Each row was made from one small tree. Brackets hold a mark, then the marks that hang from it, in the order of their numbers. Every link used is in the known rows. Write each row's tree.
Known rows:
(J_25 (J_741 (J_782 (J_544 (J_435 J_611 J_676))))): [ 32.4  15.9   0.7  13.3  -3.0   1.5  -7.4 -13.9 -15.4 -17.4   5.6  17.2
  -9.2   2.9   0.7   6.7   7.5  27.7 -13.1  11.9  -3.6 -41.4 -47.0  30.9
   3.0   5.8  23.7  24.1  -9.2 -23.3 -11.1  49.5  16.5 -21.9  10.4]
(J_676 J_544): [-31.7 -18.6 -45.3 -16.5 -14.5 -16.5  27.0 -24.3  19.6  -3.4  -0.9   4.2
  23.9  -2.4  27.6  17.8  13.0 -16.8   9.6  14.9 -28.9  -1.5   2.4  33.4
 -47.6  11.6  19.8 -25.2  16.2 -32.1 -13.3   0.9  -9.4  -0.1 -19.1]
(J_544 J_435): [  8.3   2.0 -18.3 -24.3   1.8 -13.1  -9.6  22.2 -25.3  18.5   7.0  -1.2
  -5.3 -14.6  -2.2  23.0  23.8  17.4   3.5   3.4 -58.4   6.9  -3.1  41.3
 -27.1 -13.3  11.8   8.7   5.2  -6.6   2.3 -38.8   0.0  14.7 -16.5]
(J_435 (J_611 J_544) J_676 J_782): [ 19.4 -11.9   0.1   1.4 -46.4  19.3  48.0   9.4  13.5  -9.1 -23.3  -5.4
  13.2  15.3  -9.5 -31.5 -34.0 -30.6 -11.2   4.8  -3.7 -13.5  12.7 -43.5
  35.8  -0.6  12.1  15.3 -34.4 -16.8 -45.1  52.3 -11.2 -48.0 -15.2]
(J_25 J_741): [ 28.5  -3.1  -4.8  -1.2  -8.1 -10.6 -15.0  -6.2  16.5  -4.6  24.3  -5.2
   3.2  -5.8  19.1  22.2   6.6  11.5  -8.8 -13.5 -44.6 -27.6 -36.8  47.3
 -37.9  -1.4  10.5 -22.4  -7.8 -27.0   1.5  32.5 -40.0   0.3  -2.7]
(J_611 (J_435 J_676 J_782) J_544): [-19.6   2.1  -3.1  30.1 -11.8  14.8  10.9  15.5   0.2  24.3   9.3 -16.3
  23.5  29.3 -19.0 -43.0   1.1  -4.6  12.4  10.9  -0.8   6.1  72.1 -30.9
   9.6  25.9  -4.7  33.9  -0.1  17.8  -7.5  25.5   1.5 -25.7 -50.4]
(J_544 (J_435 J_676)): [ 19.5  -9.7 -21.8 -24.3   4.9  -5.7   9.5  28.9 -22.3  10.3   5.2   9.5
   1.2 -15.2 -14.9   2.7  24.2  30.3  -5.9  22.0 -52.1   4.1   1.8  42.4
 -15.8 -11.4  15.0  25.1  -2.2  -8.2 -12.7 -12.3  -8.4 -19.1  -6.3]
(J_611 (J_435 J_544 (J_782 J_25 J_741))): [-27.2  -1.5  12.6  22.3  10.5   5.2 -13.7  -3.5   3.2  22.3  21.6 -18.1
  -3.1   4.4  -7.0  -9.5  -0.9  -5.3  19.4 -15.9  29.6   3.8  23.6 -22.7
   5.9   4.8  -4.8 -18.4  -5.3  51.2  32.6 -15.6   1.5  15.1 -20.7]
(J_25 J_741 (J_782 (J_544 (J_435 J_611)))): [ 34.4  23.8  28.4   2.4   6.4  23.8 -21.6  -5.4 -12.4 -21.8  -1.0  -9.3
 -10.4  15.3  27.7   5.1   4.9  37.5 -56.3   0.1 -38.6 -30.3 -46.3  44.2
 -10.1 -12.9 -21.1   1.2   8.9 -37.3   8.8   1.6   4.3  26.8  -7.1]
(J_782 J_741): [ -7.3  -4.0  -0.2 -12.2   9.5 -31.7 -11.9  -1.4   6.9  13.5  17.3  -6.0
   1.2   6.3  30.7  14.5  18.2  -7.8  16.6  -8.5 -16.6  -4.0 -17.0  23.5
 -23.3  -6.5  -7.1 -38.9  -0.1  13.5   3.0  -5.6 -29.1  17.7 -12.7]
(J_741 J_782): [ -4.3  -6.5 -26.6 -17.1 -22.4 -16.6 -26.6 -10.5 -11.2  18.2   6.2  17.5
 -17.1   4.5  25.1  35.7  23.9  -7.2  29.7   8.8 -12.9 -18.4 -15.2  24.3
  -6.8  25.8  27.9  -1.3   0.0 -13.1 -29.1  18.2  27.5   5.9 -25.4]
(J_611 (J_435 J_676 (J_782 J_25)) J_544): [-21.5  -0.2  -0.8  23.6   7.5  11.9  -2.1   3.1   0.7  21.6  11.2  -8.3
  11.8  12.6 -35.1 -34.6   1.2  -9.3  15.8   7.8  22.6  12.9  74.0 -37.1
   7.2  29.3 -12.0  28.1  -8.2  20.7   0.7  19.9   4.8 -18.0 -16.9]
(J_611 (J_544 (J_435 (J_782 J_741)))): [ -5.2  11.0   1.7  -0.7   3.7   1.0  -6.6  20.9   4.7   3.2  -8.3 -11.5
   4.0  29.1  -0.4 -16.2  12.0  -7.4  -0.6 -10.0 -27.2  24.2  31.2 -15.3
   7.6   4.7  -4.9  15.4   6.4  14.0  -9.5 -25.7  16.7  12.8 -32.6]
(J_782 J_25 (J_544 (J_435 J_611 J_676)) J_741): [ -1.7  15.1  19.7  -6.6  54.9 -32.6   3.8 -16.0 -27.8  -2.2  -6.5   7.8
  -6.8 -22.0 -24.6  -7.9   4.0  12.1  -0.2  12.8  40.1   9.7 -23.5  -1.3
  -4.9 -19.5 -25.5   1.0   4.3  19.3  30.9 -26.2   7.3  12.3  57.9]
(J_741 (J_782 J_25 J_544)): [-17.4   7.7 -18.4 -11.4  12.1 -30.0 -34.0 -33.3 -12.7   9.0  -4.8  25.2
 -15.8 -13.8  10.3  35.1  23.5  -0.6  34.1  13.0  31.4   1.4 -11.6  10.8
 -12.8  32.8   5.8   2.1  22.5 -12.5   0.4  -0.3  51.4  25.4  18.0]
(J_435 J_544 J_611): [ 15.6 -12.5 -11.1  -7.7 -32.8 -13.9  42.3 -14.5  11.3   9.4  -9.3 -20.2
  10.2  -0.3   4.4  -6.0 -25.7 -11.9  -4.8  -6.5 -32.7 -30.2 -34.0  -2.9
 -10.5  -6.0  30.3 -30.9 -41.8   0.1  -1.6  20.2   6.0   7.5 -50.5]
(J_544 (J_435 (J_782 J_25))): [  6.3  -2.2  -7.4 -24.2   2.3   7.6 -22.1  25.3 -20.3   5.8   3.0   7.4
 -20.9 -27.3 -11.0  28.5  10.6   1.7   4.2  -9.0 -22.7  23.2   3.6  14.4
  -3.1 -17.2   5.0   8.9   8.0  -3.0  -1.3 -48.0   0.7   9.6  20.3]
(J_25 (J_782 J_544)): [ -7.5   5.6   2.3 -14.9  -3.4  -0.5 -19.6  -4.3  -1.6   1.9 -11.8  -4.1
   5.2  18.8  47.9  15.3  17.7  20.1 -20.0  17.3 -33.0   1.3  -4.0  33.9
 -23.8   8.0 -32.8 -11.5  34.7 -32.6   2.5 -22.8  12.5  45.3 -33.3]
(J_741 (J_782 J_544)): [-18.0  13.3 -22.7  -2.0  -9.4 -26.2 -22.1 -17.5 -11.2  13.4  -5.3  17.9
  -2.7   7.0  28.3  31.7  22.1   5.0  29.6  20.1   3.1 -10.2 -10.0  18.4
  -8.3  29.3  12.0  13.5  28.5 -15.2 -11.3   7.4  45.2  18.1 -21.9]

Which tree is each row?
[ 24.9 -32.3  -2.7   2.3  -3.0  28.5  18.9  -1.1  44.6 -35.1  -6.3  13.5
   2.5  -3.8 -15.1 -19.6 -14.6  16.3 -19.1  -0.6  14.6   1.7 -16.8   0.5
  22.1   7.1  20.9  -3.9 -20.6  -5.0 -15.8  39.4 -14.8 -35.2  17.5] => (J_435 J_544 J_676 (J_782 (J_25 J_741)))
[-25.4  10.7  10.8  23.0 -10.4   1.0 -19.9  13.7 -16.9  35.5  33.0 -17.9
  -1.0   9.5  14.8   3.8   4.9 -10.3  24.8 -10.9   5.1  -5.6  29.6  -8.8
  -2.2  -4.6 -11.5  -7.6   9.7  33.1  16.7 -10.8 -22.9   7.2 -25.2] => (J_611 (J_435 (J_782 J_741)))
[  1.7   6.3   6.0   7.5   1.1   1.2 -19.7  -6.9  16.2 -18.7  -1.4   7.6
   0.5 -17.3  12.5  28.2 -10.1   1.0  -2.4 -14.5  17.1  12.8 -13.7   1.6
 -10.5   1.0 -17.6  -5.8  29.0 -23.1  15.7  -4.3 -13.7  13.3  41.7] => (J_435 (J_782 (J_25 J_741) J_544))
[ -7.3 -16.7  10.0  -6.0   6.5   3.3  -3.5  -4.5  35.0 -13.8  -6.4  -1.7
  -7.8   5.0  10.9  -1.9  -7.6 -12.5   6.5 -24.5  26.0  19.2  -9.9 -17.9
  17.4   1.3   1.7 -35.2  -6.2  28.2   8.2 -15.4  -0.5  16.8   1.1] => (J_435 J_544 (J_782 J_25 J_741))
[-19.7   7.9  13.9   4.2  13.4 -14.2 -17.9  -3.3   9.4  -6.9  -6.3   5.9
  -1.7  -8.1  19.6  19.0  -0.4 -13.1  15.3 -12.2  39.2  26.6   0.0 -16.0
   2.8  -4.4 -33.0 -16.5  35.6   6.9  18.1 -29.2  -8.3  24.6  37.4] => (J_435 (J_782 J_25 J_544 J_741))
[ 15.2  -0.5  -1.5  -0.5  13.4  13.5  -3.2  12.3  11.0 -16.8  -6.5   1.6
  -0.9  10.0 -29.0 -22.5   5.9  10.5 -18.5  -2.7 -15.9  17.7  23.7  -2.2
   9.3  10.8   3.2  30.7  -8.3  -6.2 -11.6   7.7   4.3 -18.4   3.4] => (J_611 (J_544 (J_435 J_676 (J_782 (J_25 J_741)))))
[ 32.8   5.9   9.4 -11.1  -7.7  16.0  -6.7  12.3 -23.5  -6.8   3.3  -1.5
 -28.5 -30.3 -20.3  18.0 -16.5  -7.1 -14.7 -22.0 -12.1 -11.2 -29.2   0.0
   9.4 -33.0  14.4   0.2 -22.5  -9.4  -1.1 -15.4  -9.6  -5.2  38.3] => (J_544 (J_435 J_611 (J_782 (J_25 J_741))))
[ -2.7  19.1  22.4  14.5 -27.8  -6.9  19.1  -0.3  -2.8  -3.3 -15.7 -12.7
   6.6   9.4  29.7   6.4 -32.0 -31.2   4.7 -11.7  19.1 -11.2 -24.3 -36.1
  19.4 -26.1 -16.9 -14.4   6.6   2.6   2.6  -0.9 -12.7   4.9   8.2] => (J_435 J_611 (J_782 J_544 J_741))
[-25.3 -31.3 -14.2  -9.5   7.5  13.9  20.7 -16.7  27.9 -32.6  -8.0  23.7
   6.8  -3.8   7.5  -8.5   2.8 -20.2   2.5  10.3  46.8  13.3   8.7  -6.2
  16.7   1.4   3.5 -15.4   3.9  -4.8 -24.8  11.7 -27.0 -39.1  49.3] => (J_435 (J_676 J_544) (J_782 J_25 J_741))
[-17.0  13.8  10.5  31.3   7.6   9.4 -24.2  -9.1   4.2  19.6  22.2 -21.8
   1.1  13.8 -23.4 -17.2  -2.7 -13.2   9.9 -18.6  16.0   3.8  50.9 -33.5
  -5.8  24.2 -15.4   7.4  -3.1  18.7  19.4  15.5   1.8   8.0 -18.9] => (J_611 (J_435 (J_782 (J_25 J_741))) J_544)
[ -1.5  -0.3   3.0  -8.5  21.1   3.3  -1.5  15.0   4.6  -6.7  -9.4   2.6
  -0.1  16.7 -25.3 -27.3  12.7  -1.0  -5.1  -0.8  -1.6  30.2  33.3 -16.5
  15.6   7.7  -6.7  21.5  -2.7  11.3 -13.9 -12.0  12.2  -9.5   1.4] => (J_611 (J_544 (J_435 J_676 (J_782 J_25 J_741))))
[ 21.9   6.8  -2.3 -14.5 -32.4  12.7   9.4  30.1 -28.7   9.3  -5.0  -5.8
 -16.2 -12.6  -6.6  16.0 -13.1  -9.0  -6.6  -9.7 -36.6  -7.8 -13.6  -2.0
  11.1 -33.6  18.2  10.5 -14.6  -8.0 -13.5 -26.4  -3.0  -6.9  -2.2] => (J_544 (J_435 J_611 J_782))
[-10.8  -7.9   8.0   2.2  17.7  -3.8   3.6   0.1  13.8 -18.6 -12.5  19.6
   8.3  -6.0   2.0  -3.7  -3.1   3.7   5.5  12.6  49.4  22.7   4.8 -11.3
  19.5  -1.4 -26.2   6.3  22.7   5.6  -0.2   1.1 -19.1 -15.0  51.0] => (J_435 J_676 (J_782 J_25 J_544 J_741))
[-28.5   9.4  13.6  29.2  21.4  -2.3  -8.3   2.6 -16.2  22.1  20.6   0.7
   7.8  -7.0 -13.8 -15.1   3.9   7.5  19.5  14.1  47.7   7.3  35.7 -18.3
   5.4   3.3 -27.4  12.5  19.1  31.2  25.8  -3.3 -11.5  -8.0  18.4] => (J_611 (J_435 J_676 (J_782 J_25 J_544 J_741)))
[-29.8  14.7   1.9  30.6 -16.4   6.2  -6.7   8.5  -0.9  33.4  13.9 -24.6
  15.0  29.8  -8.0 -23.3  -0.6 -20.4  21.5  -8.9  -7.9   8.7  70.4 -34.4
  -3.3  25.6 -10.3  15.9   6.3  19.0   6.9   2.1   9.9   7.9 -58.9] => (J_611 (J_435 J_782) J_544)
[ 19.8  13.1  22.0   5.0   5.9  13.5 -30.4 -11.5  13.1 -23.7   1.9  -4.0
   1.9  23.5  46.1  13.7  14.0  32.7 -45.0   2.8 -34.4 -22.4 -35.5  51.5
 -24.3   5.9 -26.4 -12.6  22.7 -42.8   7.4  10.2  -9.0  31.4 -12.5] => (J_25 J_741 (J_782 J_544))
[-24.8   5.9   1.1  22.7   5.8   0.6  -2.6   6.6 -16.9  22.7  14.6   3.9
  12.5 -16.3 -20.4  -5.4  -0.1  10.7  19.5  19.0  31.5   7.5  42.8 -12.0
  -3.5   6.9 -18.1  26.0  19.7  11.7  18.8   1.4  -7.3 -12.1  11.9] => (J_611 (J_435 J_676 (J_782 J_25 J_544)))
[-25.8  11.3  10.8  -5.3  50.1 -50.0 -22.8 -31.2   3.1   4.9   2.1   5.1
   3.6 -13.8   8.6  16.8  15.1  -1.0  18.9  -2.6  39.5  21.3 -14.5   7.3
 -30.9   4.6 -41.0 -30.6  31.9  13.9  40.5 -31.6  -0.8  45.4  40.7] => (J_782 J_25 J_544 J_741)
[  7.5 -11.4  20.8  -1.6 -11.2   6.7  21.0 -16.7  21.0 -13.7 -13.5 -12.8
 -11.6  -0.1  -0.1 -11.0 -36.9 -32.5  -2.3 -29.4  35.0 -10.4 -34.8 -46.0
  35.0 -18.7  12.2 -47.1 -38.7  28.8   3.2   4.4   0.8   4.7   7.1] => (J_435 J_544 J_611 (J_782 J_25 J_741))
[ -7.0  15.6  24.6 -10.8  25.0   0.8 -30.4   5.4 -16.6  -2.1  -5.9  -5.4
  -6.4  28.1  42.6   5.5  29.6  28.3 -26.8  10.7 -21.2   7.0 -10.4  35.2
  -7.3  -9.0 -39.6  -6.1  36.1  -0.9  12.5 -46.1  17.1  49.7 -19.7] => (J_25 (J_782 (J_544 J_435) J_741))
[  2.8  25.7  -5.9  -2.1   1.7 -25.4  15.7   5.3 -28.7  14.8 -11.2  -8.3
  11.0 -13.4  -0.9  12.4  -1.8  13.9  -0.9  14.2 -31.0  -1.1 -13.3  13.3
 -26.3 -14.1  -6.4  17.1  19.3 -12.3  20.1 -31.3  17.7  24.5 -10.7] => (J_782 (J_544 (J_435 J_611)))
[ 22.1  -6.9  14.3 -16.2   6.4  12.3  10.1  18.5 -26.8  -6.5  -3.8   7.9
 -21.5 -19.8 -24.9  -6.0  -9.0  -4.1 -11.5  -2.1  10.9  -1.9 -17.6 -10.9
  31.5 -35.1   8.6   8.0 -28.7  11.5 -11.3  -8.8 -14.3 -29.2  45.1] => (J_544 (J_435 J_611 J_676 (J_782 J_25 J_741)))
[-14.8 -29.8 -34.3  -7.6 -32.4  22.0  42.2   7.3  28.4 -24.8 -13.8  21.6
  24.3   5.2  18.5  -3.6  -2.8 -12.5  -3.5  21.5  -3.6   4.3  16.1   8.6
   5.4   3.9  21.3   6.9  12.1 -30.8 -44.7  22.8 -25.3 -51.0   2.8] => (J_435 (J_676 J_544) J_782)
[-14.6 -16.9  -5.4  19.5   1.0  16.0   7.7   7.1   2.5  20.7  15.7  -2.0
   9.8  -6.2 -27.5 -24.7  -5.0  12.2  12.1   7.7  19.3   1.6  33.6 -13.9
   8.3  12.4   9.3  10.1 -12.2  29.9  10.8  12.9  -0.7 -19.7 -17.1] => (J_611 (J_435 J_544 J_676 (J_782 J_25)))
[ 16.3 -17.7   0.5   1.0  -5.5  18.5  -4.0  -6.9  40.7 -26.4  -2.2  -0.2
  -3.1  -4.2   2.0   2.9 -15.3   2.5 -11.1 -25.4   4.1   4.3 -18.2  -2.6
   7.4   4.5  17.4 -23.7 -11.7  -1.2   3.7  10.4  -7.1   3.0   4.9] => (J_435 J_544 (J_782 (J_25 J_741)))
[ -0.3 -23.4 -21.7  -5.1 -50.2  24.6  67.6  -4.3  15.1 -25.8 -20.2  12.2
  18.1  -1.9   7.1 -11.4 -32.8 -32.6 -13.0  16.7   4.5 -21.6  -9.1 -15.8
  23.0 -12.4  29.5  -0.9 -22.1 -34.2 -49.1  44.0 -23.6 -62.8  10.4] => (J_435 J_611 (J_676 J_544) J_782)
[ 18.9 -23.1  12.4   8.2 -32.5  19.3  55.7   8.9  24.4 -22.5 -18.6  -6.5
   9.2  20.3   3.0 -40.1 -35.7 -11.8 -15.0  -0.7  14.0 -24.0 -26.8 -33.6
  51.3 -18.0  24.1 -13.9 -45.9  21.3 -27.0  41.4 -16.2 -44.5 -19.2] => (J_435 J_544 J_611 J_676 (J_782 J_741))
[ 30.3  -5.2 -10.6 -24.0  -8.6  -1.6  28.1  20.9 -34.9  11.1   0.0   2.0
  -4.6 -17.9 -23.0  -3.2  -0.6  11.6 -11.7  18.1 -42.8 -18.4 -19.4  23.5
  -3.9 -24.7  24.1  18.6 -29.8 -11.5 -18.3   3.8  -8.3 -28.0  -0.2] => (J_544 (J_435 J_611 J_676))
[ 21.6  25.2  12.5  -0.1  35.0 -19.4 -11.0 -22.7 -20.7 -10.8   2.3   0.5
 -12.2 -37.7 -25.5  17.7  -3.9  19.7 -15.1  -6.8   8.2  -8.0 -40.1  19.8
 -32.2 -15.7 -10.1   2.7   4.5 -18.8  40.8 -12.9   9.1  22.8  54.1] => (J_782 (J_25 J_741) (J_544 (J_435 J_611)))
[ 31.4 -12.9  13.2   4.3 -26.0  21.7  18.6 -19.7  30.6 -26.4  -9.1 -10.6
 -11.7 -11.2  -8.7  -2.6 -44.8 -21.2 -16.5 -31.3  14.4 -24.2 -42.4 -28.0
  20.9 -12.4  25.6 -33.1 -44.9  -4.2  -0.9  30.0  -6.2  -6.6  10.2] => (J_435 J_544 J_611 (J_782 (J_25 J_741)))
[ -7.8   8.3   3.8  -6.9  17.5  -2.2 -15.8   9.2   1.7  -1.0  -5.2  -6.2
  -6.0  16.8 -13.4 -12.6  10.9 -12.5   1.3 -16.0  -5.5  31.2  30.9 -18.4
   6.0   6.1 -10.0   7.6   2.2  14.7   0.4 -30.5  16.5  16.9  -6.2] => (J_611 (J_544 (J_435 (J_782 J_25 J_741))))
[-12.1  11.4 -18.2 -14.3  23.9 -24.5 -37.6 -21.6 -29.0   7.8  -4.0  27.3
 -23.3 -16.8  -3.7  34.3  29.3  12.4  26.3  15.1  22.0   9.5 -10.7  17.0
  -6.7  21.7   6.7  20.7  25.5  -5.7   7.2 -23.5  61.5  24.7  20.0] => (J_741 (J_782 J_25 (J_544 J_435)))
[ 10.0   8.3   0.6  -1.8  11.0   9.6 -17.4  10.0   8.1  -9.3  -2.5  -5.2
  -5.8  10.1 -19.1  -8.1   6.9   0.4 -12.2 -17.5 -22.2  18.6  20.6  -7.0
  -3.0   8.6  -0.7  14.6  -3.4  -3.7  -0.9 -12.4  12.5   8.7  -3.1] => (J_611 (J_544 (J_435 (J_782 (J_25 J_741)))))
[-11.5 -11.4 -16.7  17.2  -0.4  -3.6  22.3   2.9  -3.3  31.3  23.5 -11.5
  24.2   7.0 -17.2 -28.4   7.9  25.4  10.8  21.7 -16.8 -15.9  27.2  13.5
 -17.4  15.1  15.9   8.5 -15.8  26.8  12.8  22.6  -1.1 -14.7 -58.4] => (J_611 (J_435 J_544 J_676))
